What can hang from each mark
J: T
F: B
W: G
V: A J P
B: C G J K W
K: B
A: T
T: B P V
P: B T
L: C
M: B

Every row comes from one small tree of marks. The marks that hang from a mark follow it in brackets, in alphabetical order. Every link used is in the known rows. Which tree was each row made from?
Known rows
T(B(C G J K W)): [-1.79,-0.41,0.86,4.71,-5.28,0.53,-1.08,-2.24,0.86,-3.94,-0.79,0.04,-2.11,-0.55,-1.19,2.51,-2.06,-3.44,-1.25,-4.48,1.79,5.14,0.40,1.36]
T(B(C) V): [-2.44,-0.28,0.18,2.13,-4.03,-0.69,-0.49,-1.83,2.12,-0.56,-0.80,2.23,-1.29,1.11,0.55,0.33,0.43,-0.16,0.00,-1.01,0.60,2.53,1.25,0.18]
K(B(G J)): [-2.93,-0.95,-1.29,2.63,-3.49,0.24,-1.30,0.65,0.06,-2.75,-0.55,0.67,-2.48,3.51,0.92,0.49,-2.24,1.83,0.17,-0.48,-0.08,4.62,-1.35,1.32]
L(C): [-3.22,-2.05,-0.83,1.90,-4.36,1.28,-0.89,0.50,-0.40,-1.08,-0.78,0.44,-1.65,0.95,-0.16,-1.06,0.21,0.35,0.13,-1.37,-0.40,4.88,0.89,-0.87]
A(T(B(K) V)): [-0.49,0.12,-0.26,3.11,-4.30,-0.74,-1.10,-0.24,1.39,-0.21,-0.34,1.83,-2.60,-0.78,2.67,1.29,-1.58,1.37,-0.20,0.59,3.96,2.17,1.83,1.34]
M(B(G J(T) K)): [0.45,-0.87,0.47,3.71,-4.29,-0.52,-0.58,-0.65,1.02,-3.77,0.07,0.57,-3.60,1.54,0.87,1.58,-2.68,-0.44,-0.05,-0.71,3.29,5.72,1.49,0.85]
A(T(B P V)): [-1.41,0.04,-0.66,1.83,-5.63,-0.42,-2.10,0.28,0.70,0.00,-0.03,1.70,-1.43,1.05,1.83,2.27,-0.38,2.49,0.70,1.98,3.77,0.66,0.32,0.41]
T(B(C) V(J)): [-2.14,-0.09,0.38,3.17,-4.77,-0.65,0.30,-1.39,1.53,-1.24,-0.16,1.60,-2.32,1.10,0.69,1.21,1.13,0.64,-0.11,0.18,1.46,4.40,1.13,0.19]
J(T(P)): [-1.89,-0.74,-0.88,1.62,-4.64,-0.04,-1.87,0.90,-1.04,-1.45,0.40,1.09,-1.42,2.08,0.96,1.26,-0.29,3.15,1.25,1.06,3.73,3.08,-0.66,-0.77]
F(B(J(T) K)): [0.03,-0.79,-0.72,3.10,-5.37,-1.17,-0.21,2.24,0.28,-4.17,1.10,0.34,-2.76,-0.38,2.32,0.41,-2.41,1.96,-0.11,-1.03,2.87,4.16,-0.39,0.75]
M(B(J K)): [-1.91,-0.57,0.67,2.25,-3.62,0.19,0.89,-1.13,2.37,-2.44,-0.60,0.21,-3.86,1.54,0.58,0.03,-2.19,-0.70,0.62,-2.28,1.23,6.06,1.75,-0.17]
M(B): [-2.78,-1.75,-0.55,0.89,-3.03,0.70,0.37,-1.36,2.54,-0.90,-1.03,1.41,-2.88,1.22,1.07,-0.56,-0.57,0.55,0.98,0.20,0.97,4.81,2.50,-0.57]
B(C G J(T) W): [-0.42,-2.07,0.24,4.41,-4.72,0.34,-2.07,-1.72,-1.14,-4.21,0.39,0.16,-1.48,-0.59,-1.94,3.36,-1.56,-1.56,-1.44,-1.39,3.16,5.45,-0.82,0.77]
T(B(C G J W)): [-1.90,-1.45,0.30,3.84,-5.05,0.77,-1.54,-2.03,0.63,-3.50,-0.65,0.62,-1.43,-0.41,-1.42,2.08,-1.35,-2.70,-1.16,-2.89,1.43,4.49,-0.08,1.01]
F(B(W)): [-2.99,-2.11,-1.78,1.85,-5.29,0.21,-0.01,-0.40,0.57,-2.61,-0.50,0.18,-1.73,-2.07,1.90,0.45,-0.81,1.25,0.25,-0.73,1.05,3.34,0.11,0.49]
P(B): [-2.71,-1.68,-1.39,0.36,-4.26,0.20,0.55,0.08,2.04,-0.88,-1.17,1.07,-3.22,1.37,0.12,-1.47,-0.56,0.97,0.50,0.83,3.18,4.25,1.30,-0.82]
M(B(C G J(T(V)) W)): [0.31,-1.81,1.24,3.99,-4.93,-0.95,-0.45,-4.26,1.00,-3.95,-0.03,0.26,-1.99,0.74,-1.72,4.63,-1.26,-2.90,-1.11,-0.56,2.19,4.81,0.59,1.09]
A(T(B(J W(G)) V)): [0.47,-0.98,-1.72,3.82,-3.70,0.42,-0.95,-2.31,0.96,-2.57,0.33,0.65,-1.52,-1.03,1.68,5.07,-2.19,0.23,-1.25,0.87,2.66,2.04,0.20,1.92]
F(B(K)): [-2.72,-0.34,-1.37,2.18,-5.11,-0.29,0.17,1.26,1.47,-2.56,-0.31,0.48,-2.69,-0.71,2.86,-0.97,-1.28,1.89,0.56,-1.77,1.24,3.84,1.29,0.36]
V(A(T) P(B(G J K))): [0.20,-1.58,-0.58,3.51,-7.16,1.03,-0.15,2.32,-0.15,-2.15,0.42,0.18,-4.02,0.55,-1.47,-0.47,-1.96,-1.26,-1.50,-0.22,5.28,6.75,1.78,0.45]
J(T(B(C W) P V(A))): [-1.80,-1.54,-0.09,3.11,-6.07,-1.52,-0.89,-1.58,-1.09,-2.27,0.01,1.73,-0.16,1.85,-1.70,4.34,1.12,-1.45,-0.50,-0.58,4.41,2.72,-0.38,0.14]
P(B(K) T(V(A J))): [-1.24,-1.13,-2.02,3.08,-4.99,-1.39,0.62,2.61,-0.23,-2.39,-0.82,0.59,-5.53,0.04,-0.50,0.05,-0.24,0.84,-0.70,2.15,6.18,6.49,1.49,-0.47]
F(B(C G K)): [-2.70,-0.12,-0.81,3.60,-5.92,0.09,-0.79,0.52,1.90,-3.84,-0.39,0.31,-2.12,-0.66,0.93,0.57,-0.94,-0.48,-0.58,-2.99,0.83,4.56,1.96,0.79]
J(T(B(G W) P)): [-1.22,-1.16,-0.83,3.02,-5.94,-0.02,-2.64,-0.79,-1.35,-2.72,-0.33,1.04,-0.87,0.71,1.10,3.07,-0.85,0.83,0.42,0.51,4.42,2.02,-0.87,0.94]
M(B(G J W)): [-1.75,-2.01,0.02,2.91,-4.56,0.57,-0.39,-2.84,1.05,-3.37,-0.95,-0.15,-2.87,0.30,-0.31,1.97,-2.02,-1.67,0.04,-1.18,1.18,5.53,0.82,0.64]
M(B(C G J(T) K W)): [-0.05,-1.71,1.43,4.56,-4.72,0.45,-0.20,-3.20,1.10,-4.95,-0.06,-0.34,-2.74,0.02,-1.93,4.37,-2.31,-3.91,-1.44,-2.60,3.36,6.64,1.33,1.05]

Which tree is each row?
[-0.10,-1.59,-0.55,3.07,-6.06,2.15,-0.94,0.71,-0.35,-3.08,-0.86,-1.46,-4.40,-2.27,-1.34,-0.33,-2.94,-1.71,-1.34,-1.07,3.46,5.79,-0.38,0.53] : V(P(B(G J K W) T))
[-2.16,-1.72,-0.63,3.73,-6.45,0.30,-0.91,-0.76,0.69,-4.99,0.00,-0.59,-1.51,-1.50,-0.91,2.22,-1.41,-1.67,-1.17,-2.83,0.43,4.67,-0.35,1.00] : F(B(C G J W))
[-2.00,-0.54,-1.45,4.19,-4.73,1.17,0.90,-1.66,2.09,-5.89,0.35,-1.40,-1.67,-1.18,0.10,4.30,-2.00,-2.14,-1.53,-4.35,0.03,5.03,0.61,0.99] : F(B(C J K W(G)))
[-1.35,-2.18,-2.65,2.25,-4.78,-1.15,0.26,2.82,-0.42,-1.89,-0.72,1.07,-4.89,0.16,-0.81,-0.36,0.50,1.60,-0.64,3.78,5.65,5.87,0.99,-0.79] : P(B T(V(A J)))
[-0.99,-1.52,0.17,4.20,-4.23,-0.91,-1.11,-2.55,-0.66,-3.88,0.08,0.21,-1.23,2.37,-1.10,4.98,-1.74,-0.72,-1.45,-0.43,1.47,4.04,-2.27,2.24] : K(B(C G J(T(V)) W))
[-2.91,-1.71,-2.70,2.79,-4.17,1.71,0.41,-1.88,2.24,-4.35,-0.06,-0.30,-0.70,-1.47,0.61,3.61,-0.33,-0.87,-1.14,-1.81,-0.16,3.80,1.29,0.59] : F(B(C W(G)))
[-2.26,-0.24,-0.62,4.43,-3.06,1.77,0.19,-3.15,1.21,-4.55,-0.09,-1.13,-1.87,-0.16,-1.18,4.53,-1.95,-2.56,-1.40,-4.34,0.72,6.08,0.67,0.48] : B(C J K W(G))
[-1.40,-1.72,-2.54,2.24,-3.25,-1.16,-1.93,2.31,-0.53,-0.88,-1.10,2.92,-2.55,-0.63,0.94,-1.16,-0.16,1.40,-0.27,1.53,3.20,2.78,0.79,0.11] : P(T(B V(A)))
[-0.08,-1.15,-1.43,4.62,-4.58,0.67,0.51,-1.17,1.21,-6.52,1.22,-0.99,-1.46,-1.25,0.34,5.27,-2.19,-1.56,-1.93,-2.76,2.11,4.80,0.14,1.33] : F(B(C J(T) K W(G)))
[-1.74,-2.30,-1.92,2.63,-4.82,-0.58,0.36,2.02,0.48,-2.42,-0.57,1.00,-4.30,0.18,-2.89,0.77,1.11,-0.45,-1.54,2.50,5.21,6.55,1.47,-1.02] : P(B(C) T(V(A J)))
[-0.24,-1.54,-0.38,2.65,-4.13,-1.40,-0.75,-2.37,-0.36,-1.15,-0.38,1.95,-1.29,-0.45,2.05,1.96,-0.68,1.06,0.03,1.14,3.41,1.68,-0.35,1.23] : J(T(B(W) V))
[-0.76,-0.24,-0.49,3.12,-5.79,-0.46,-2.94,1.23,-1.72,-3.35,0.74,0.43,-1.76,2.69,0.29,1.93,-1.46,2.28,0.73,0.24,3.44,3.66,-1.62,0.00] : B(G J(T(P)))
[-1.90,-2.80,-0.10,2.96,-3.05,0.85,-0.17,-1.20,-0.23,-3.59,0.36,0.13,-1.31,1.61,-1.68,3.90,-1.81,-0.66,-1.49,-0.86,2.03,5.28,-2.22,1.21] : K(B(C J(T) W))
[-2.09,-1.90,-0.61,2.88,-2.62,2.20,1.16,-4.27,3.16,-4.29,-0.32,-0.51,-1.88,0.84,-1.70,4.68,-1.26,-3.44,-1.12,-2.38,-0.11,6.03,1.81,0.06] : M(B(C J W(G)))
[-1.76,-0.59,-1.14,2.36,-5.41,-2.34,-1.38,0.73,-2.13,-1.33,0.38,1.85,-1.28,3.25,0.34,1.75,0.76,2.60,1.04,1.29,4.06,3.02,-0.39,-0.66] : J(T(P V(A)))
[-1.99,-1.10,1.41,4.16,-4.73,0.92,0.16,-3.66,2.04,-4.34,-0.93,-0.81,-2.99,0.04,-2.06,3.42,-2.11,-4.49,-1.04,-4.10,1.31,6.91,1.82,0.72] : M(B(C G J K W))
[-2.50,-0.75,-1.38,3.74,-6.16,-0.17,-0.69,-0.59,0.29,-3.94,-0.84,-0.45,-2.38,-2.15,2.25,1.25,-1.83,0.18,-0.08,-2.31,1.64,3.97,0.85,1.51] : F(B(G K W))
[-1.97,-1.12,-1.96,3.15,-2.79,1.35,-0.36,-2.30,0.24,-3.51,-0.09,-0.41,-1.77,0.17,0.63,3.02,-1.85,0.25,-0.33,-1.45,0.61,4.72,-0.27,0.38] : B(J W(G))
[-1.60,-0.83,-0.65,2.70,-4.62,-2.30,-0.31,0.43,-0.04,-1.46,-0.35,2.46,-2.15,2.38,0.66,-0.57,-0.39,0.54,0.25,-0.84,1.62,3.55,0.08,0.23] : T(B(J) V(A))
[-2.30,-0.97,-0.36,1.97,-5.21,1.74,-2.18,0.80,1.52,-1.04,0.20,1.46,-0.92,0.44,-0.79,2.67,-0.10,0.14,-0.52,0.32,3.99,2.68,1.04,-0.22] : A(T(B(C) P))
[-2.73,-2.09,0.52,3.38,-7.03,1.74,2.94,-1.01,0.25,-2.30,-0.16,-0.92,-3.77,0.24,-3.22,0.93,0.94,-3.34,-1.49,-2.00,3.92,9.19,1.96,-0.67] : V(A J P(B(C K W)))
[-1.94,-0.32,0.09,4.45,-4.92,0.07,-1.33,-1.70,-0.89,-3.60,-0.75,-0.74,-2.89,-0.56,0.29,1.76,-2.69,-0.82,-0.19,-3.20,2.07,5.60,-0.31,1.06] : B(G J K W)
[0.78,-0.32,-0.28,4.86,-6.96,-2.56,-0.82,-0.83,-0.89,-5.03,0.50,-0.45,-2.38,-1.15,2.23,3.16,-2.65,0.53,-0.55,-1.24,2.79,3.03,-1.09,2.30] : F(B(G J(T(V)) K W))
[-0.16,-2.56,-0.63,3.31,-2.51,1.70,0.77,-3.77,2.20,-4.83,0.57,-0.17,-1.61,0.70,-1.52,5.68,-1.49,-2.88,-1.54,-0.92,1.96,5.77,1.34,0.38] : M(B(C J(T) W(G)))
[-1.62,-2.39,-2.06,2.91,-4.42,2.09,-1.03,3.84,-2.53,-0.96,0.43,0.82,-3.71,-1.44,0.02,-2.04,0.65,2.51,-0.46,1.89,2.78,7.45,0.74,-0.93] : V(A J P(T))
[0.30,-1.24,-0.74,4.62,-6.49,-0.97,-0.96,0.40,-0.95,-5.57,0.58,-0.60,-2.44,-1.73,1.72,2.54,-2.97,0.21,-0.77,-1.68,3.35,4.29,-0.79,1.93] : F(B(G J(T) K W))
[-0.09,-0.55,-0.75,2.85,-4.52,-0.34,0.28,-3.90,0.90,-4.06,0.52,-0.52,-1.52,3.11,0.56,6.66,-1.28,-0.16,0.40,0.64,2.01,2.89,-0.39,0.41] : M(B(J(T(P V)) W(G)))
[-1.01,-1.83,-0.62,3.70,-5.00,1.31,-1.31,0.06,0.82,-4.80,-1.29,-1.16,-4.08,-2.23,-3.58,2.12,-2.77,-3.73,-2.31,-1.91,4.68,6.17,0.17,0.41] : P(B(C G J K W) T)
[-0.02,-1.51,-0.86,3.62,-4.00,1.03,1.28,-2.48,2.00,-5.31,0.29,-0.93,-2.66,0.61,-2.16,5.08,-2.22,-3.23,-2.13,-1.81,4.61,5.83,0.66,0.40] : P(B(C J(T) K W(G)))
[-0.08,-0.36,-0.63,3.75,-4.40,-0.66,-1.85,0.48,0.06,-2.43,-0.32,2.11,-2.40,0.37,2.60,0.36,-1.75,1.07,0.00,-0.30,4.27,3.36,1.22,1.41] : J(T(B(G K)))
[-4.25,-1.96,-0.94,3.03,-3.42,1.46,-0.95,-2.34,0.47,-2.72,-1.27,0.21,-1.25,1.46,-1.08,3.02,-0.96,-1.07,-0.98,-1.52,0.33,4.91,-0.33,1.47] : K(B(C G W))
